What can hang from each mark
pazib: moleno
bana: reru
nasid: reru
paref: reru
refi: reru
tizi: reru
bupez: pazib
reru: bana bupez gena nasid paref refi
gena: reru

Every row comes from one small tree of marks. Brackets hold a mark, then the marks that hang from it, in alphabetical order. Every link used is in the known rows. Which tree was each row made from?
Known rows
{paref {reru bana bupez gena}}: [  9.5  -3.5   1.7 -13.7  23.8  18.9  12.4 -18.7  29.9 -35.2  -0.6 -16.8
  18.8  10.0  11.9 -19.4 -23.6   8.4  -9.5  49.0  47.1 -26.5]
{gena {reru bana {bupez pazib} nasid paref refi}}: [  4.4  -5.4 -18.5 -16.6  39.6 -20.6  12.5  29.0  18.9  -7.2  -4.7 -16.8
  30.4  26.9  23.0 -31.1   0.2  11.6 -11.9  40.7  33.3 -48.0]
{tizi {reru gena nasid paref refi}}: [ -0.3   0.4  -2.5 -24.3  14.6  -4.5   3.4 -14.7  22.3 -23.3   9.4  -3.2
   5.4   8.9  31.7 -19.2  -2.4   1.9 -21.6  29.3  47.0 -49.3]
{bupez pazib}: [-18.0  -4.8  -6.5 -33.2  12.1  37.8  -1.3 -46.7  31.1   9.4   6.8 -25.0
   9.0  10.2 -16.8 -42.4 -20.5  -4.9  -4.3  27.9  30.7 -35.4]
{nasid {reru bana bupez gena paref refi}}: [ 13.0  -6.4 -15.4 -18.9  35.2 -11.8  16.8  -5.5   8.0 -16.1  13.2 -27.5
  24.3  31.5  33.5 -19.5   1.7   6.0 -15.8  23.1  44.4 -44.5]
{nasid {reru {bupez pazib} gena paref refi}}: [ -6.7  -8.1 -16.2 -25.1  37.5   1.1   4.6 -38.5  15.1 -16.0   8.5 -37.1
  25.6  24.1  40.0 -26.0  -2.5  -0.8 -10.8  17.3  44.9 -36.5]
{tizi {reru {bupez pazib} gena nasid}}: [ -8.2  -6.1  -1.4 -26.6  19.6  25.3   3.4 -34.5  12.4 -35.2   5.8 -10.4
  14.2  13.4  25.9 -15.1 -22.5  -7.7  -9.4  47.5  46.2 -36.9]
{pazib moleno}: [-17.8   0.0  -1.7 -20.5   3.5  34.0   9.6 -39.0  25.2   6.4  10.0 -18.5
  10.0  18.4 -22.4 -47.5 -34.6  -6.9  -3.4  20.9  36.0 -51.3]
{bana {reru bupez paref}}: [ -5.8  -4.6  -6.7  -8.9  16.6  12.0   8.9 -61.5   5.8  36.7  11.4 -37.8
  16.3  -0.4  -9.1 -10.2 -14.4  -0.1   0.2  35.2  25.3 -32.4]
{bupez {pazib moleno}}: [-26.9  -1.8  -7.2 -31.4  15.9  38.8   0.6 -36.6  27.8   9.0   3.4 -28.1
  15.2  24.2 -13.1 -50.4 -31.2  -5.5  -5.6  22.8  35.8 -42.9]
{tizi {reru paref refi}}: [-11.7  -1.7   7.5 -24.9   7.0   2.7   7.4 -71.3  23.4   5.0  12.1  -9.6
   6.0 -13.3  11.1 -22.6  -2.2  -2.1 -11.7  25.8  31.1 -47.7]
{nasid {reru bana bupez gena paref}}: [ 15.0  -7.9 -21.7 -14.0  31.7  -6.4  19.9 -17.7   4.4  -7.1  23.3 -29.9
  27.1  27.6  16.2 -24.2   0.9   2.7 -15.4  30.9  39.5 -44.3]
{refi reru}: [-14.2  -4.4  -1.4 -22.1   7.7  17.3   6.5 -44.4  29.6  -2.1  10.4  -2.2
   9.4  -5.3  -7.1 -28.9 -26.7  -9.6   6.3  17.7  34.6 -33.7]
{bana {reru {bupez pazib} gena paref refi}}: [-11.0  -3.7 -11.5 -16.3  34.3  13.0  -0.7 -28.9  12.3  10.0  -3.9 -42.7
  19.9  20.4  28.0  -1.6 -14.8   5.2  -8.6  26.4  42.0 -26.5]
{tizi {reru bana bupez paref}}: [  2.8  -5.6   0.9 -16.7  17.5   1.8  21.8 -53.9   3.9   5.2  16.1 -14.6
  19.1  -6.1   2.9 -18.6   0.0  -2.0 -15.4  53.3  26.6 -47.9]
{bana {reru gena nasid paref}}: [  6.0   1.1 -21.5 -11.8  16.3   1.2  -0.2   1.9  14.2  16.7  13.8 -26.0
   8.8  23.6   1.6 -13.5 -13.1   8.3 -13.4  25.2  40.3 -37.8]
{refi {reru bana bupez gena nasid}}: [  9.3  -5.1 -12.3 -18.7  29.3   3.8  13.7  38.6  13.0 -39.7   3.5   1.3
  20.1  27.9  21.8 -15.6 -26.7  -2.0  -7.3  40.4  51.2 -36.0]
{gena {reru bana bupez nasid paref refi}}: [ 11.7  -4.6 -14.2 -10.2  31.1 -24.2  18.2  24.7  17.7  -7.4   0.5 -10.3
  26.2  20.8  17.2 -27.9  -0.5  10.7  -9.9  40.6  32.8 -52.6]
{refi {reru bana {bupez {pazib moleno}} nasid paref}}: [ -5.6  -3.3 -19.6 -25.3  42.3 -11.1  12.2  36.7   6.9  -9.2  -0.6 -15.0
  33.2  26.1  20.8 -36.6 -14.6   0.2 -12.5  42.1  41.2 -44.5]
{refi {reru bana bupez gena nasid paref}}: [ 12.4  -4.0 -20.8 -15.1  36.7 -12.6  15.8  44.2   9.9 -28.2   6.3  -7.3
  26.7  23.8  27.1 -21.7  -9.8   0.8 -17.0  43.1  48.5 -40.9]
{tizi {reru refi}}: [-14.8  -2.5  16.1 -27.7  -0.4  19.2   5.9 -74.7  25.8  -6.3   8.7  -1.0
  -1.0  -8.4   7.0 -16.5 -18.8  -4.6  -1.3  23.1  34.4 -43.0]

Write each row's tree
[  5.2  -5.1 -24.7 -22.2  45.5  -9.8   9.9  47.5  11.5 -27.0   1.7 -13.9
  31.0  29.0  32.1 -25.7  -8.8   1.8 -18.4  43.7  49.1 -36.8] | {refi {reru bana {bupez pazib} gena nasid paref}}
[  6.8  -1.3  -0.1 -29.1  38.4   8.0   0.8  32.6  31.7 -53.3 -16.4 -14.6
  18.1  31.4  41.6 -20.1 -22.9  15.3 -13.4  47.2  58.1 -27.4] | {paref {reru bana {bupez pazib} gena nasid refi}}
[ 15.3  -4.1 -25.2 -17.1  24.0 -10.0  15.0 -11.4  13.7   2.1  28.3 -23.8
  19.8  30.0   6.9 -30.6   3.8   7.1 -19.5  17.5  38.9 -47.5] | {nasid {reru bana gena paref}}
[ -2.7  -4.5  -6.4 -25.2  13.6  11.6   4.0 -38.7  26.0 -18.9  15.4 -16.6
   6.3  25.4  20.6 -22.9 -17.6   0.0  -2.2   0.7  46.4 -38.9] | {nasid {reru gena refi}}
[  0.7   1.6  -6.0 -19.7  12.2  13.0  -4.8   9.9  20.5  -4.0   1.2 -15.1
  -1.0  32.0  14.8  -1.1 -29.6   9.1  -2.4  14.3  48.2 -34.1] | {bana {reru gena nasid refi}}
[ -6.9  -3.8   1.3 -13.2  17.9  26.0   3.2 -36.7  13.7  -3.3  -2.7 -27.8
   8.9  18.9  18.1   7.6 -32.3   1.9   3.5  23.1  44.5 -26.0] | {bana {reru bupez gena refi}}
[-14.7  -0.6  -9.7 -23.6  33.2   1.6  -1.6  -1.3   4.7  18.2  -6.9 -37.1
  19.7  29.2  23.1 -16.1 -20.9   6.5  -5.3  29.7  39.2 -38.8] | {bana {reru {bupez {pazib moleno}} nasid paref refi}}
[ 24.4  -1.8 -15.8 -19.5  39.7 -11.5  15.3  72.9  10.3 -35.9  -2.3 -18.6
  20.1  42.5  38.2 -21.1  -0.5  10.4 -30.1  50.4  53.6 -52.2] | {reru bana bupez gena nasid paref refi}
[ -8.4  -4.9 -15.6 -12.1  39.6 -10.6  16.9  -3.0  19.7   2.0  -5.2 -25.1
  36.3  24.4  18.6 -33.6  -5.4   8.6 -10.1  32.3  31.6 -48.2] | {gena {reru bana {bupez {pazib moleno}} paref refi}}
[ -9.5  -7.6  -6.2 -26.1  30.8  14.5  12.7 -13.2  15.4 -10.3   0.7 -11.2
  24.1  11.5   7.8 -22.9 -24.8  -4.9   1.6  38.1  36.4 -30.2] | {refi {reru bana {bupez pazib}}}
[  9.3  -1.1   9.7 -26.2  24.2   2.2   7.8  12.4  28.0 -35.0 -10.8  -7.1
  12.0  14.8  21.7 -23.2 -23.6  13.1  -4.5  49.1  45.9 -34.3] | {paref {reru bana bupez nasid refi}}
[  9.6   1.5 -15.2 -23.5  22.3  -4.1   0.8  39.3  29.5 -24.6   4.6 -14.7
   7.3  27.6  26.9 -33.9  -1.9   6.1 -26.0  25.6  51.8 -51.1] | {reru gena nasid paref refi}
[ -5.9  -3.6 -15.4 -20.1  27.6   6.5   0.0 -19.9   3.4  27.9   4.8 -37.7
  18.8  15.9   3.5 -16.4 -14.4   3.5  -4.2  40.7  30.3 -33.5] | {bana {reru {bupez pazib} nasid paref}}
[  3.7  -1.3 -11.6 -13.3  27.9  -0.2   1.6   7.0   8.8  -1.1  -0.7 -29.0
  13.5  25.5  28.7  -1.1 -16.3   7.3  -9.8  30.3  46.2 -35.3] | {bana {reru bupez gena nasid paref refi}}
[ -7.4  -8.6   2.5 -25.5  16.2  13.2   9.3 -63.2  14.7  -9.5  11.6 -22.0
  12.3  12.1  15.8 -22.1 -19.1  -5.9   8.7  15.1  35.7 -39.1] | {nasid {reru bupez refi}}
[ -5.3   0.3   8.0 -21.5  13.9  19.9  -1.7 -36.4  49.0 -34.8  -4.9 -11.2
   5.2   3.5  20.3 -23.1 -24.5   8.3  -5.8  22.6  51.3 -25.7] | {paref {reru gena refi}}
[  7.3  -9.1  -6.7 -21.7  19.0   8.3  19.0 -40.5   4.4  -0.2  20.7 -21.3
  18.3  21.1  -2.4 -24.6 -15.9  -1.3   1.8  29.6  31.3 -42.2] | {nasid {reru bana bupez}}
[-13.9  -4.4 -16.0 -15.6  35.9 -10.1   7.0   0.8  22.6  -7.9  -7.2 -22.4
  31.6  22.5  25.8 -40.0 -11.0   3.3  -5.5  31.2  36.7 -48.7] | {gena {reru {bupez {pazib moleno}} nasid paref refi}}
